In the rows, 128 means zero.
Known rows, with every way that one mark hangs from another:
vakazev(tila(tutok(fimudok popuz))): [ 95 107 156 109 147  88 131 197 175 121 137  84  38 130 155 100 168 124
 121]
gilu(tutok(tila zined)): [ 95 120 144 132 122 102 123 151 153 154 189 145 102 160 189 123 117  89
 103]
tila(tutok(gilu popuz zined) vakazev): [ 67 106 151 139 115 110 138 158 177 184 122  97  63 129  81 104 129  82
 127]
tila(tutok(gilu) vakazev): [ 77 117 138 128 100 119 130 143 182 153 117 106  76 132  77  88 116  92
 137]
fimudok(tutok(popuz zined) vakazev(tila)): [103 118 150 120 121 133 130 167 168 189 156  91  71 129 155 132 153  85
 104]
tutok(fimudok(vakazev)): [113 121 126 122 106 122 120 175 161 173 123 110  89 117 136  91 137  99
 136]
fimudok(tutok(gilu popuz) vakazev): [ 99 121 149 108 146 130 143 161 170 192 122  90  97 125 105 144 127  88
 143]
fimudok(vakazev): [110 122 132 139 118 136 109 152 162 164 126 108  99 130 122 104 131 105
 134]
vakazev(tila(tutok(fimudok gilu))): [ 86 122 142 103 144  87 134 181 194 130 131 111  50 138 148  80 132  89
 124]
vakazev(tila(tutok(zined))): [ 84 112 145 141 125 112 115 153 186 133 161 117  69 158 169  92 141  88
 101]
gilu(tutok(fimudok(vakazev))): [107 123 113 116 105 106 127 172 154 190 144 109 100 133 180 103 141 118
 126]
vakazev(tila(tutok(fimudok popuz zined))): [ 88 104 154 121 139  83 134 196 176 146 150  94  42 137 173  98 165  98
 107]
vakazev(tila(tutok(gilu popuz))): [ 82 114 160 120 175  89 130 172 183 128 127  92  35 139 122 108 147 117
 128]
tutok(gilu popuz zined): [ 90 119 153 131 171  95 132 172 160 186 128 126  84 129 117 113 122  90
 118]
tila(tutok): [ 93 110 146 133 129 119 119 150 178 117 148 107  99 158 132 106 135 109
 134]
gilu(tutok(fimudok zined)): [ 96 120 121 118 112  86 133 179 154 187 170 141 111 147 202  99 131 100
  98]
vakazev(tila(tutok)): [ 93 116 150 127 133 111 115 156 183 108 154 104  58 152 153  95 147 115
 115]
gilu(tutok(popuz zined)): [ 92 112 144 137 146  89 129 169 145 185 164 121  96 148 174 126 144 125
 103]
fimudok(tutok(popuz zined)): [100 109 157 117 142 120 140 170 157 173 162 118 110 143 144 145 137  88
 108]
popuz(tutok(zined)): [ 92 130 126 140 117 135 126 156 158 162 143 146 123 161 150 121 113  65
 108]
fimudok(tutok vakazev): [110 122 136 115 103 150 127 148 164 166 145 104 122 140 132 130 128  90
 131]
gilu(tutok): [101 123 129 123 133 102 121 154 150 155 165 129 109 154 172 110 129 133
 112]
fimudok(tutok(tila)): [109 121 162  99 119 132 131 152 160 120 172 130 111 149 143 141 114  78
 121]

Rows:
[ 87 138 134 111 120 114 148 179 169 160 137 158  94 146 138 124  92  20
 119]
popuz(tutok(fimudok gilu tila zined))
[ 85 125 150 108  83 134 145 144 166 176 156 142  93 128 103 123  96  39
 109]
fimudok(tutok(gilu tila(vakazev) zined))
[ 86 105 151 148 127 119 117 161 183 162 147  73  48 137 148 110 164  93
 120]
fimudok(vakazev(tila(tutok(popuz zined))))
[ 80 114 134 123 128  94 139 172 192 164 140 126  94 146 142  88 112  57
 130]
tila(tutok(fimudok gilu zined))
[ 87 110 142 119 144 104 139 182 187 169 106  75  66 120 103 107 144  89
 160]
tila(tutok(fimudok(vakazev) gilu popuz))
[ 91 126 157 106 129 121 143 150 172 158 166 148 112 153 139 136  91  36
 116]
fimudok(tutok(gilu tila zined))
[112 115 156 114 129 111 127 194 152 150 123  90  57 109 127 122 145  97
 144]
tutok(fimudok(vakazev) popuz tila)
[105 120 132 108 132  89 130 193 155 184 142  84  42 117 185 106 172 139
 112]
gilu(tutok(fimudok(vakazev(tila)) popuz))
[105 120 147 107  80 114 128 175 150 144 132 122  61 108 109  86 125  90
 121]
tutok(fimudok tila(vakazev))
[ 94 119 150 136  78 128 118 151 150 157 153 136  76 123 110 100 116  74
 107]
tutok(tila(vakazev) zined)
[ 82 138 139 129 129 127 137 152 165 153 146 158 102 157 130 136  88  28
 119]
popuz(tutok(gilu tila zined))
[ 97 119 157  98 170 109 146 167 165 167 131 114  99 133 112 142 124  99
 131]
fimudok(tutok(gilu popuz))
[ 91 125 140 111 137 122 141 149 176 187 155 146 122 150 140 124  97  54
 111]
fimudok(tutok(gilu zined))
[100 126 149 100 153 124 138 169 176 179 126  90  57 120 123 134 141  96
 126]
fimudok(tutok(gilu popuz) vakazev(tila))
[101 114 138 105 148  78 138 196 140 170 144 108  83 132 171 114 155 146
 117]
gilu(tutok(fimudok popuz))
[103 109 149 122 143  87 135 198 152 180 138 119  84 122 147 101 144 100
 113]
tutok(fimudok popuz zined)
[ 96 140 120 105 134 114 144 181 163 163 109 149 103 139 130 109 105  69
 130]
popuz(tutok(fimudok gilu))
[ 98 129 136 118  98 124 138 180 155 145 153 149  99 153 159 127 111  37
 114]
popuz(tutok(fimudok tila zined))
[ 99 113 168 123 108 119 124 168 139 141 125 104  47 108  81 118 140 119
 123]
tutok(popuz tila(vakazev))
[105 119 152 117 111 101 128 183 158 142 161 142  88 134 160 101 120  63
 113]
tutok(fimudok tila zined)
[ 89 128 130 120  54 136 140 177 148 164 140 141  83 130 124 111 114  39
 107]
popuz(tutok(fimudok tila(vakazev) zined))
[ 74 108 156 137 164  97 136 164 183 161 140 105  83 148 120 115 130  81
 133]
tila(tutok(gilu popuz zined))
[ 97 101 155 114 143  93 136 192 167 131 129  87  73 135 128 107 160 115
 138]
tila(tutok(fimudok popuz))
[113 118 143 113 138 104 124 200 158 170 113  82  33 102 144  93 168 123
 121]
tutok(fimudok(vakazev(tila)) popuz)
[ 85 110 152 107 161  84 145 191 180 148 112  92  70 130 114 106 140  99
 147]
tila(tutok(fimudok gilu popuz))
[ 97 119 138 115 111  88 134 175 151 162 179 144  96 151 202 111 124  81
 104]
gilu(tutok(fimudok tila zined))
